What can hang from each mark:
k_968: k_6 k_138 k_629
k_258: k_138 k_629
k_629: k_746 k_968
k_138: k_258 k_746 k_968
k_6: k_258 k_968
k_746: k_6 k_138

In the rows, zero is written as 128.
Known rows, with every way that one mark hangs from another:
(k_746 k_6): [143 152 134 164 119 159 140 148 123 137 162 124 139 161 133  84 148 129
 105 106 111 101]
(k_968 k_629): [144 136 169 162 125 105 145 108 141 139 124 139 119 151 142 107 131 133
 142 149  87 103]
(k_629 k_746 (k_968 (k_6 (k_258 k_138)))): [ 44 110 156 117 141 124 129 126 103  97  25 110 115 113 101 208 173  88
 133 107 155 104]
(k_258 (k_629 (k_746 k_6) (k_968 k_138))): [ 83 129 141 162 162 171 161 146 140 131  90 127 118 131  75  81 123 153
 139 147 107 152]
(k_6 k_258): [162 124 135 123 100 131 108 113 122 120 107 124 136 137 164 122 155 116
  72 108 135 139]
(k_629 k_746): [ 88 117 140 165 115 122 115 145 121 140 110 139 116 141 130  90 149 117
 128 134 129  67]
(k_138 k_258): [ 94 148 121 112 134 123 120 153 124 132 150 139 117 131 132 123 118 127
 133 111 141 143]
(k_746 (k_138 k_258 (k_968 k_6))): [ 45 163 102  88 132 124 139 156 141 132 187 128 135 117 116 176  69 122
 221 136 157 111]
(k_6 (k_258 k_629) (k_968 k_138)): [202 112 117 106 145 152 111  88 160 132  83 116 125 122 161 115 132 141
  65 141 139 164]
(k_6 k_968): [166 115 134 126 140 138 108 133 134 137 152 118 115 129 179 131 154 117
  59 132 140  91]
(k_746 (k_6 k_258 (k_968 k_629)) k_138): [235 140 139 132 107 132 127  66 112 140 166 115 145 151 168 159 141 109
  87 137 140 148]
(k_746 k_6 (k_138 k_258)): [108 178 116 123 120 153 141 135 112 133 200 129 144 151 124 130 101 125
 162 119 156 131]
(k_746 (k_6 k_258) (k_138 k_968)): [166 144 107 107  86 154 128 124 111 136 204 119 165 138 137 135 112 125
 128 126 145 157]
(k_138 k_258 k_746 (k_968 k_6 k_629)): [101 143 111 123 134  67 144 179 148 147 156 139 124 103  76 132  62 155
 219 108  95 141]
(k_629 k_746 k_968): [ 62 111 162 144 137 138 130 160 108 126 106 122 105 117 113 134 157 111
  97 135 132 121]
(k_6 k_258 (k_968 (k_629 k_746))): [213  89 143 140 111  93  97  79 105 155  81 135 110 127 165 149 174 103
  69 139 131 150]
(k_6 (k_258 k_138 (k_629 k_746)) k_968): [145  79 108 110 132 122  95  89 116 101  63 135 121 106 147 156 168 111
  92 138 156 135]
(k_629 k_968): [ 91 130 164 122 147 152 141 155 127 112 140 109 116 123 137 141 146 120
  73 128 122 135]
(k_138 (k_258 k_629) (k_746 k_6) k_968): [126 139  67 125 131 122 138 210 132 135 218 147 141 100  69  63  61 179
 159 100  94 207]
(k_6 (k_968 k_629)): [195 117 155 144 140 113 121 102 137 148 135 126 107 136 171 131 149 122
  93 153 109 107]
(k_968 (k_629 k_746)): [125 119 166 181 118  93 136 112 125 151  93 152 111 148 123  97 138 125
 167 154  95  85]
(k_138 k_746): [138 134 141 150 111 115 121 170 142 119 161 123 137 128 133  69 116 146
  94 105 113  62]

Rows:
[ 95 161  75 112 131 155 151 157 130 132 239 143 148 124  98 116  66 152
 192 149 126 194] : (k_746 k_6 (k_138 (k_258 k_629) k_968))
[ 33 127 108 114 157 132 155 143 163  91 113 136 135 111  99 149 101 143
 219 145 107  81] : (k_258 (k_138 (k_968 k_6)) k_629)
[210 100 151  95 127 103 107  55 112 119  80 123 121 121 169 188 169 109
  93 136 142 129] : (k_6 (k_258 k_138) (k_968 k_629))
[151 151 115 146 102 159 141  99 127 106 161 126 162 154 143 110 120 128
 109 128 128 155] : (k_746 (k_6 (k_258 k_629)) k_138)
[115 104 104  89 121 131 122 112 131  94 112 140 144 103 126 144 124 141
 140 138 127 163] : (k_6 (k_258 (k_138 k_968) k_629))
[219 115  98 143 125 154 116 116 120 126 137 119 134 139 157 114 161 126
  39 110 118 185] : (k_746 (k_6 (k_258 k_629) k_968))
[133 112 120  69 105 127 109 113 113 111 118 128 144 110 139 160 138 123
 131 123 154 133] : (k_6 (k_258 (k_138 k_968)))
[150 131 157 199 116 107 147 113 112 161 108 146 119 162 108  82 147 127
 161 140  88  98] : (k_968 (k_629 (k_746 k_6)))
[ 59 160 151 103 174 132 154 175 157 121  95  95 116 109  78 147  87 145
 159  97 141 124] : (k_629 (k_968 k_6 (k_138 k_258 k_746)))
[ 89 130 155 120 139 140 140 136 126 103  78  97 122 125 133 189 157 100
  86  99 133 150] : (k_629 (k_968 (k_6 k_258)))
[200 131 166 127 158 127 132  84 161 164 103 119 110 140 153 120 125 143
 125 165 122  95] : (k_6 (k_968 k_138 k_629))
[142 145  82 110 118 119 125 213 115 151 225 134 141 106  79  84  77 165
 148  83 119 180] : (k_138 k_258 (k_746 k_6) k_968)
[173  83 103 139 123 123  91 110 119 125  96 136 118 114 160 122 164 114
  53 134 132 162] : (k_6 (k_258 (k_629 k_746)) k_968)
[  4 109 106 133 151 119 144 149 147 104  84 148 124 107  78 140 111 134
 237 150 118  70] : (k_258 (k_138 (k_968 k_6)) (k_629 k_746))
[246 117 156 107 137 119 113  58 145 159  68 113 119 134 163 143 141 131
  90 146 135 153] : (k_6 k_258 (k_968 k_138 k_629))
[ 82 155 116 144 114 137 128 142  97 146 169 141 133 146 106 116 116 116
 177 127 158 112] : (k_629 (k_746 k_6 (k_138 k_258)))
[ 93 126 121 137 128 107 134 121 152  75  61 119 147 122 115 141 124 132
 152  93 120  82] : (k_968 (k_6 (k_258 (k_138 k_746) k_629)))
[ 54 141 126 126 116 118 117 133 111 133 149 146 123 130 125 131 109 112
 179 146 170  95] : (k_629 (k_746 (k_138 k_258)))
